Every row comes from one small tree of marks. The marks that hang from a mark follow it in brackets, in the order of their numbers. Every link used is in the known rows. Which tree was each row made from?
Known rows
z479(z451(z900(z927))): [ 11   9  17  -8   0  12 -15  -3  17  22   4   3 -19  -9 -22   6  -6  16
  20   6  -9   8]
z733(z900(z451 z927)): [ -5  23  15 -12  11   2   0  -2  -7 -10  -9 -14 -34   3  14  -3 -11  -5
 -12  13   0   2]
z900(z451(z479) z927): [ -5   4  12 -22  -2  14 -15 -24   8   3  10 -12 -36 -16  -9  -6 -14  -6
  11   8  -4   4]
z328(z927(z900(z451))): [ 11 -12  11   3  -7  20 -18  15   0   0  -8  -1 -43  -6  29   8   9   3
  13  10 -15  -8]
z451(z479 z900(z927(z328))): [ 20  10  35 -16  -5  13  -2 -13  17  25   5   2   1 -15 -11  -6   3  18
  33   6  -2   9]
z328(z927(z900)): [ 11  -7  26   5  -5   3 -14   5   8   8  -8  -1 -20   4  26  10  13   9
  16   2 -18 -11]
z479(z451(z900)): [ 11  -5   6   4   3  21 -11  15   5  23   3   7 -11 -20 -27   8  -6  17
  14  10  -9  15]
z328(z927(z900(z451(z479) z733))): [  7  -9  24  -3  -6  30 -20 -11   0   7  -3  -8 -41 -27  18  11  10  11
  26   7 -34   7]
z917(z479(z451)): [-22  -4  24  14  -2  13 -33   8  12   9  26  -3 -16 -20 -27  14 -11   9
 -11  12 -18  18]
z451(z479 z900(z733 z927)): [ 17  17  34 -23  -7  20  -2 -37   8  24  -4 -11   3 -19 -21   0   3  19
  39   0 -20  13]
z900(z451): [  1  -7 -19  -5  -2  19  -7  13 -12 -10   1  -1 -31 -13   1  -2  -5  -9
  -2  11   4   5]
z927(z328 z900(z451)): [ 14  -6  -2  14  -2  33 -11  29   1 -12 -13  18 -43 -29  28 -11  17  -2
 -12   6   7   5]
z451(z900(z733 z927)): [ 24  25  17 -20 -12  14   3 -22   2  12 -14  -5  -2   3  -3  -3  13  15
  31  -3 -12   2]
z328(z927): [  2  -5  13  -5  -7 -10  -9  -3   3   7   8  -8  -7  18  17  12   3  11
  22   7 -15  -8]
z479(z451): [-10  -6   2   9   6   6 -18   2  12   9  13   6 -18 -16 -16   9 -10   7
  -2   6  -9  12]
z479(z451(z900(z733))): [ 13   2   6   0   0  26 -10   0   3  20   0   5 -11 -25 -24   8   3  23
  21   6 -20  22]
z927(z900(z451(z479))): [  4 -15  11   6   6  38 -13   9   0   4 -10   3 -37 -42   0  -3  -4  -7
  -3   5  -8   9]
z451(z479 z900): [ 17 -10  21 -10   2  23   4   1  -2  30   3  -2  11 -25 -28   3  -8  14
  28   9  -7  13]
z733(z857 z900(z451 z927(z328))): [ 15  30  28 -21  12  -1   0  20   1  -3   2  -7 -27   9  25  -9   6  14
  -6   5  20  16]
z917(z479(z451(z900(z733 z927)))): [ -5  17  38  -3 -14  23 -30 -10  14  19  16  -8 -16 -18 -30  13   1  19
  15   9 -28  19]
z479(z451(z900(z733 z927(z328)))): [ 15  19  19  -5  -6  17 -16 -11  21  16   3   8 -22 -15  -9   1  12  25
  26   3 -17  18]
z900(z451 z733 z927): [  1  23  -3 -21 -12  17 -11 -29   0 -13  -4 -11 -40  -4   9  -6   8  -4
  10   0 -13   5]
z733(z900(z451(z479) z927(z328))): [ -5  19  30 -10  13   6  -3  -7   4  -4   3  -8 -33 -14  10  -7 -11   3
  -5  18  -3  14]

Write each row's tree
[  5  22  42 -30  20   5  -2   3   1  11   7 -17 -22  -5   1  -1 -13  13
   2   5   9  20]
z733(z857 z900(z451(z479) z927))
[  9   2  -1   6  -1  40 -10   4  -8 -12 -22   3 -41 -33  16  -4  14  -4
  -3  -2 -15   9]
z927(z900(z451 z733))
[ 42  31  29 -25 -12  12   2  -3  11  16  -2   2   5   7   8  -7  30  30
  38 -11   5  17]
z451(z900(z733(z857) z927(z328)))
[  5  13  -4 -12 -11   8 -14  -1   9 -13   5   3 -43  -1  19 -12   8  -4
   3   8   9  -1]
z900(z451 z927(z328))
[ -5  -3  26   9  -6  26 -25  20   5  23  20  -1  -8 -25 -36  14  -8  16
   5  17 -17  20]
z917(z479(z451(z900)))
[ 25   6  16 -10   1  25  -9  11   5  26   6   4  -3 -20 -24   8   8  33
  27  -3  -9  32]
z479(z451(z900(z733(z857))))
[ 12  -3  11   0  -9  27 -19   1  -4  -3 -12  -5 -44 -12  30   8  17   7
  20   6 -27  -1]
z328(z927(z900(z451 z733)))
[ 11  -3  14  10   0  46 -13   1   3  -6  -7  12 -39 -50  16  -8  19   6
   3   4 -14  23]
z927(z328 z900(z451(z479) z733))
[ 18  -2  23  -8   5  43 -13   4   0   6  -8  -2 -29 -42   1  -2  12  10
  11  -8  -9  26]
z927(z900(z451(z479) z733(z857)))
[  1  16  14 -17  -8  22 -17 -34  12  -5  11  -4 -40 -26   6 -11   8   5
  19   5 -14  19]
z900(z451(z479) z733 z927(z328))
[ 12   1  27   4  -8   8 -14 -10   5   4 -12  -4 -19  -1  29  10  22  13
  22  -4 -30  -4]
z328(z927(z900(z733)))
[ 30   5  33 -23   2  28   4  -4  -2  35   5  -6  19 -24 -26   1   8  32
  43  -6  -9  31]
z451(z479 z900(z733(z857)))
[ 23   5  36  -6  -5   9 -14   2   9  12  -6  -5 -12   6  30  10  28  26
  27 -12 -19   4]
z328(z927(z900(z733(z857))))
[  9 -12  11  13   3  39 -16  17   8   0  -5  13 -40 -45  14  -9   9   0
  -4   7  -1  14]
z927(z328 z900(z451(z479)))
[ 17   7  34 -20  -3  14  -3 -19  12  28   0  -8   2 -12 -23   0  -7  13
  35   5  -6   5]
z451(z479 z900(z927))
[ 15   9  15  17  -3  22  -5   1  10  -9 -18  15 -15 -24  28  -7  33  10
  -1  -9 -10  10]
z927(z328 z900(z733))
[  0  31  32  -4  10 -16   5  -7   8  -6  -6  -4  -9  13  23  -5   3   8
 -10   7   1   1]
z733(z900(z927(z328)))
[ 10  19  24 -36  -4  21 -16 -28   8   7  13 -17 -30 -16  -5  -3   4  12
  25  -9  -6  24]
z900(z451(z479) z733(z857) z927)
[ 14   3  -1  13  -4  39 -11  12  -2 -17 -17  14 -42 -35  29 -10  27   3
  -4   0  -7  13]
z927(z328 z900(z451 z733))
[ 21  19  36 -18  -9  19  -1 -30  15  22   1  -2   0 -21  -9  -6  12  23
  40   2 -15  18]
z451(z479 z900(z733 z927(z328)))
[  7 -19  23  -1  -2  24 -21   4   3  10   0  -4 -40 -21  15   9   1   5
  18  12 -20   0]
z328(z927(z900(z451(z479))))
[ 27  14  26   6   0  21  -7  13  13  -1 -12  15  -9 -16  28  -8  39  22
   5 -18   1  19]
z927(z328 z900(z733(z857)))
[  5  25  -2 -14 -15  16 -12 -21   5 -17   1  -1 -42  -7  23 -12  17   2
  10   1  -8   9]
z900(z451 z733 z927(z328))
